Known rows, with every step that occurs
nini, rebeb, bilov, fudi, tigosu, feru: [ 19 -25 -11   5  17 -10  -3 -15  -2  19  20  35  30  37  35  -3  14  -5
 -24 -34   5  -9  11 -28]
rebeb, bilov, fudi, tigosu: [  5 -21  12  31   2  -6   4 -11 -10  29  38  23  34  19  36  -8 -11  11
 -20 -34   3 -18   8 -61]
bilov, rebeb, kekif, feru: [ 13 -33  32 -38 -13   1  -9 -14 -13 -36  27 -17   3   2  28 -21  31 -28
 -18   3 -24 -25 -14  -3]
batu, kekif: [ -5 -27  27 -13 -17  -2   8 -18 -19 -24  38 -20  -1   3  13  -4  29   2
 -18   7 -10 -25  -6  -5]
tigosu, feru, kekif, batu: [ 18 -33  -8 -23  -2  17  -7  -2 -12 -24  49 -13 -20  33  17 -16   4  11
 -17  17   5 -17 -15  26]
kekif, nini, rebeb, bilov, fudi: [ -2 -32   6  27  -4  10   7 -15  23  18  19   7  16  26  22  16 -36  21
 -32 -27 -31 -17 -18 -21]
fudi, tigosu, feru: [ 24 -30  -5 -27   9 -21 -13 -17  -7 -20  34  19   1  22  -1 -12  42 -13
 -21 -15  35 -10  -4 -28]
batu, kekif, rebeb, nini: [  5 -24   8 -21 -14  -7  12   0   4 -60  30 -31 -19  18 -19   3  22  25
   0 -13 -14 -14  -8   3]
fudi, tigosu, feru, kekif, nini, rebeb, bilov: [  7 -48 -19 -50   1 -20  12 -17  18   6  32   4  -9  34  -3   1  46  14
 -35 -40 -26  -2 -17 -13]
nini, kekif: [ 14 -25  28 -15  -6   2   8  -9 -23  15  45   6  -5  -1  17 -13  -4  13
 -30 -24 -19 -26  -5 -17]
bilov, rebeb, nini, kekif, batu: [ 15 -17   6 -58   0  14   0  23 -28 -29  35  -9 -38  -3  -9 -41 -43  49
 -10  -6 -43  -5 -36  -6]
tigosu, feru, kekif, nini, rebeb: [  9 -49  -5 -35  -6   1   9 -20  19 -17  26 -14 -15  24 -22  20  34   0
 -35 -19 -27 -17 -35  20]
rebeb, nini, kekif, feru, tigosu, fudi: [ 19 -35 -22 -78  17   8 -10   3   1 -22  15  -2  31  -9  52  16  -2  -6
 -14 -33 -16 -24 -48  -6]
kekif, nini, rebeb: [ 10 -35  13 -30  -3   8  13 -23  11 -18  24   0 -18  20 -18  23   1  17
 -27 -15 -12 -18 -28 -12]
kekif, nini: [  2 -38  16  -6 -13  -2  -2 -18  20 -18  33 -10 -15  14 -16   7  -5  15
 -29  -4   1 -19 -30 -22]
batu, kekif, nini, rebeb, bilov, fudi, tigosu, feru: [-14 -33 -12 -18  -5 -12  15 -21  14 -17   6   3  14  20   4   3  29 -12
 -16 -18 -29   0 -21   6]
feru, kekif: [  8 -37  26  -4 -11   7  10 -13 -12  11  52 -14   2  10   9   7  23   9
 -29 -20 -17 -33  -9 -23]
kekif, feru: [ 12 -32  17 -10   3  -5  -2 -10  10  -8  35 -14  14  24  41   7  23  -7
  -7   1  18 -26  -8 -10]
bilov, rebeb, kekif: [ 18 -29  36 -28 -22   6 -13 -18 -29 -31  35  -4  -9  -4   3 -27  14 -10
 -37  -4 -28 -25  -9 -21]
fudi, tigosu, feru, kekif, nini, rebeb: [ 12 -47  -8 -63   3  -6  23 -23   4 -17  28   4 -16  22 -39  21  56  -7
 -22 -36 -21  -8 -35  -4]
feru, kekif, nini, rebeb: [  3 -45  17 -38  -9  15  28 -20   5  -4  36 -14 -17  14 -25  33  16  18
 -30 -29 -44 -25 -33  -6]
batu, kekif, nini, rebeb, bilov, fudi, tigosu: [-23 -30   9 -18 -11   0  35 -21  -1  -6  15   2  15  10   2  17  12   7
 -10 -31 -47  -8 -20 -19]
kekif, feru, tigosu: [ 16 -36  -5 -39  13   0  -3  -8   0 -17  31  -2  13  26  57  16  29  -5
   2 -18  21 -29 -12 -27]
nini, rebeb, kekif, feru, tigosu: [ 25 -38   5 -81  13  13   9 -21 -35 -28  27   7  15  31  54  20  38 -25
  -7 -27 -25 -36  -7  -2]

Rows
[ 22 -35 -18 -45  11  17 -16 -18  12 -33  15   5  31   4  68  29  18 -28
 -16  -9  32 -28 -31  -9]
kekif, feru, tigosu, fudi
[ 10 -21  19  -4 -24   5  17 -16  -2 -54  34 -16 -25  14  -1   7  40   6
  -5  -6   4 -17   5  10]
batu, kekif, rebeb
[ 23 -38  -4 -67   0  20 -20 -28 -13 -44  20   4  35   3  68  17  18 -47
 -25  -6   3 -35 -31   4]
rebeb, kekif, feru, tigosu, fudi
[ 15 -33 -10  60 -13   4  -9  -4  29   4  32  -5  11  37  38  -4  10   3
 -26 -30  -1 -17  14   8]
tigosu, feru, kekif, rebeb, bilov, fudi
[  6 -36   3 -21  -4  -6   2 -17  24   8  29   1 -14  32  17   1 -12  38
 -40 -19 -19 -11  -9 -21]
kekif, nini, rebeb, bilov
[  1 -43  -3 -19   1  11  27 -22   4  -9  17  10  12  10 -35  34  33 -21
 -15 -46 -28 -14 -43  -5]
bilov, fudi, tigosu, feru, kekif, nini, rebeb
[ 23 -28  31 -40  -4  14   5 -29 -41 -13  39   9   4  24  12   2  10  -6
 -35 -16 -33 -33   2  -4]
nini, rebeb, kekif
[ -4 -18  12  50 -25   8  12  -9   8 -19  26 -10   8  19  37   2   1  11
 -11 -15 -11 -17  15   2]
batu, kekif, rebeb, bilov, fudi
[ 13 -34  -7   0  10  -3  13 -12 -11  30  30  20  32  30  30   6  29  -6
 -25 -50 -24 -15   4 -19]
nini, rebeb, bilov, fudi, tigosu, feru, kekif
[ 31 -37  -7 -87  11  31  -5 -31 -22 -43  12  15  32   9  64  33  24 -46
 -23 -18 -12 -34 -27  14]
nini, rebeb, kekif, feru, tigosu, fudi
[ 19 -29   8  -8   6  -5  -1 -13  -2  25  38  10   3  39  46  -5  -2  32
 -37 -20  -8 -19  20 -25]
nini, rebeb, bilov
[  0 -24  16  53  -6   1 -10  -8   5  37  36   6  35  22  56  -8 -33  16
 -32 -15  -2 -25   9 -39]
rebeb, bilov, fudi
[-11 -34  20 -45 -16   6  26 -24   1 -36  21 -20 -21   6 -22  20  26   7
 -17   0 -37 -16 -31  12]
batu, kekif, nini, rebeb
[  2 -35  -9 -60  -2  15  -4 -19   2 -54  10 -15  26 -11  64  28  43 -36
  -7   4  11 -26 -34  13]
batu, kekif, feru, tigosu, fudi
[ 24 -25  -1  -6  -2  -4  -4   2  14 -43  35 -11 -18  32 -18   1  -3  34
 -12 -25   8 -15  -5 -22]
kekif, rebeb, nini
[ 26 -22 -21  38   1 -10  -9  -9  21 -12  23  28  11  40  26 -10  15  -2
 -14 -35  36  -2  17 -21]
kekif, rebeb, bilov, fudi, tigosu, feru
[ 27 -20  20  -7 -12  10  18  -8  -8 -17  40   9 -28  10   3  -4   4  21
 -19 -38  -6 -19   5  -1]
nini, kekif, rebeb
[ 20 -34 -18 -84  10   8 -13  10   5 -39   1  -4  12 -31  40   3   6  -9
 -15 -34 -27 -16 -57 -11]
bilov, rebeb, nini, kekif, feru, tigosu, fudi
[ 24 -37 -16  17 -14 -12 -12  -4  31  -8  42 -10 -17  46  33 -16  34  19
 -36 -24   7 -11  21  10]
tigosu, feru, kekif, rebeb, bilov
[ 27 -32 -15 -36   4  23 -21 -22  -3 -24  22  21  14  -3  40  22   1 -10
 -36 -17  31 -28 -27 -29]
feru, tigosu, fudi
[ -5 -45  -8  18  -6   5   2 -13  31  18  19  -9  18  32  19  13  -2   5
 -37 -27 -43 -16 -21   9]
tigosu, feru, kekif, nini, rebeb, bilov, fudi
[ 15 -34   3 -53  10   3  10  -2 -17  -2  33   3   7   9  60   6  24  -3
  -1 -36 -11 -29 -16 -15]
nini, kekif, feru, tigosu
[ -9 -39   8  -7  -3   9  37 -16   3  30  30   8  18  16  -3  25   2  17
 -23 -59 -54 -16 -22 -35]
feru, kekif, nini, rebeb, bilov, fudi, tigosu
[ 21 -33 -10 -59   9  18  -4 -11  -5 -17  17  12  24 -14  69  19  11 -24
 -20 -28   1 -27 -35   5]
nini, kekif, feru, tigosu, fudi
[ 29 -35  -5   5 -12   3  -1 -11  17 -33  39 -10 -21  31   0   6  47  -1
 -22 -20  15 -17   0  17]
tigosu, feru, kekif, rebeb
[  9 -26  -8  -9   4  25  13  -4 -27 -17  41  10   8  19   3   0   4  -9
   3  -7   2 -15 -26   2]
bilov, fudi, tigosu, feru, kekif, batu
[ 16 -31 -18   2   4  -2  12   3   7 -35  28  -1  16  23 -32  14  30  -5
   2 -56  -6 -12 -20 -16]
bilov, fudi, tigosu, feru, kekif, rebeb, nini
[ 16 -16  15 -34  -2  24  11   2 -37  -7  49   7 -27  12  19 -23 -38  34
 -13   3 -16 -18 -14   7]
nini, kekif, batu
[-11 -45 -11  17  -9 -12   2 -12  26  15  30  -1  22  17   5  -1  11  -5
 -28 -33 -20  -9 -25 -22]
rebeb, bilov, fudi, tigosu, feru, kekif, nini
[ 24 -21  19 -62   1  34   9 -18 -53 -33  44   9 -19  37  16 -11 -23  12
 -18   9 -28 -25  -4  18]
nini, rebeb, kekif, batu
[ -7 -44  -2   4  -9   3  11 -18  12  -8  26  -1  15   3 -31  19  25 -25
 -17 -30 -14 -15 -45 -14]
bilov, fudi, tigosu, feru, kekif, nini
[ 26 -21  11   8 -13  -5   7  -2   7  12  43  10 -23  24  40 -25  -7  42
 -29 -40 -13 -12  25  -8]
nini, kekif, rebeb, bilov
